Each row was made from one path, in order. Every step used is in the known rows, and no mark comes twice. Write each row's path.
In the rows, 128 means zero.
Known rows
rede, tevegun: [137 117 152 164  54 122 112 157 117 120 133  91 151 101 145 145 168 131]
berit, bofab: [145 127 127 148 102 108 113 159 131 170 136 117 169 159 126 146 163 116]
fenov, rede, berit, bofab, logap: [167 121 132  82  97 129 106 163 125 166 130 114 143 145 128 137 180 133]
rede, berit, bofab, logap: [169 120 137  95  91 132 101 151 129 162 127 114 140 146 137 139 175 131]
bofab, logap: [187 115 141 117  75 128 107 150 128 130 124 120 119 132 141 137 173 147]
fenov, bofab: [188 125 135  61 100 114 113 141 138 161 151 136 121 108 156 152 159 135]
logap, bofab, berit: [129 114 139 149  74 125 110 201 144 165 118 146 107 178 144 127 142 122]
tevegun, rede, fenov, bofab, berit: [132 125 133  76  98 123 109 167 136 172 118 151  89 121 168 138 152 126]
logap, bofab, fenov: [187 108 157  74  81 119 129 198 150 175 131 151 106 179  97 138 143 149]
rede, fenov, bofab: [165 122 127   4 107 120 117 135 127 166 135 134 100  97 158 154 153 143]
berit, bofab, fenov, rede: [179 121 136  66 112  98 139 214 127 176 140 130 145 164  78 137 171 138]
tevegun, rede: [155 132 157 248  92 124  98 135 122 149 130 122 143  95 124 148 184 116]
logap, rede: [154 124 160 223  70 110 122 155 108 131 135 124 157  87 100 138 158 136]
tevegun, rede, fenov, bofab: [154 127 131  42 113 126 108 127 126 175 139 140 100  77 160 155 164 138]
tevegun, rede, berit: [172 130 174 212  86 132  95 134 112 153 117  95 152 100 103 148 182 102]
fenov, bofab, logap, rede, berit: [179 122 168 129  76 132 107 142 110 150 129 111 141  84 110 141 168 129]
berit, bofab, fenov, rede, tevegun: [138 117 144  89  77 113 130 199 120 151 144 105 151 123 116 140 174 138]

Which path is each row?
[120 118 134  90  87 127 121 148 103 150 113 126 121  92 120 140 155 152]	berit, bofab, logap, rede, fenov
[155 123 136  91  90 114 112 177 144 163 127 149 104 142 166 136 149 123]	fenov, bofab, berit
[130 124 142 142  97 130 108 133 108 149 107 116 114  89 124 150 168 131]	tevegun, rede, fenov
[149 114 151  99  69 114 130 197 117 137 140 103 143 114 113 139 175 142]	bofab, fenov, rede, tevegun
[153 123 132  28 102 121 120 136 119 166 141 141 106  73 149 151 151 148]	logap, rede, fenov, bofab
[175 121 173 168  69 131 108 146 105 140 119 102 149  94  97 138 168 126]	bofab, logap, rede, berit
[130 122 134  65  91 118 117 174 131 165 120 152  93 117 160 135 143 132]	logap, rede, fenov, bofab, berit
[150 128 134 119 111 113 114 173 119 183 134 101 177 154  99 144 174 106]	fenov, rede, berit, bofab
[112 118 151 167  53 129 113 159 111 133 146 110 156  76 145 138 170 144]	berit, bofab, logap, rede, tevegun
[182 123 162  95 101 113 120 177 140 189 126 132 140 163  90 145 163 124]	tevegun, rede, berit, bofab, fenov
[165 122 149 130  77 124 115 147 118 145 149 145 128  73 135 136 163 155]	fenov, bofab, logap, rede
[170 119 130  26  99 139 102 131 130 160 134 141  88  93 169 144 173 156]	tevegun, rede, fenov, bofab, logap
[134 118 144 138  68 117 122 183 108 128 141  91 155 101 126 141 179 134]	fenov, rede, tevegun
[144 123 146 173  78 121 115 156 116 149 142 137 152  99 119 133 165 145]	berit, bofab, logap, rede
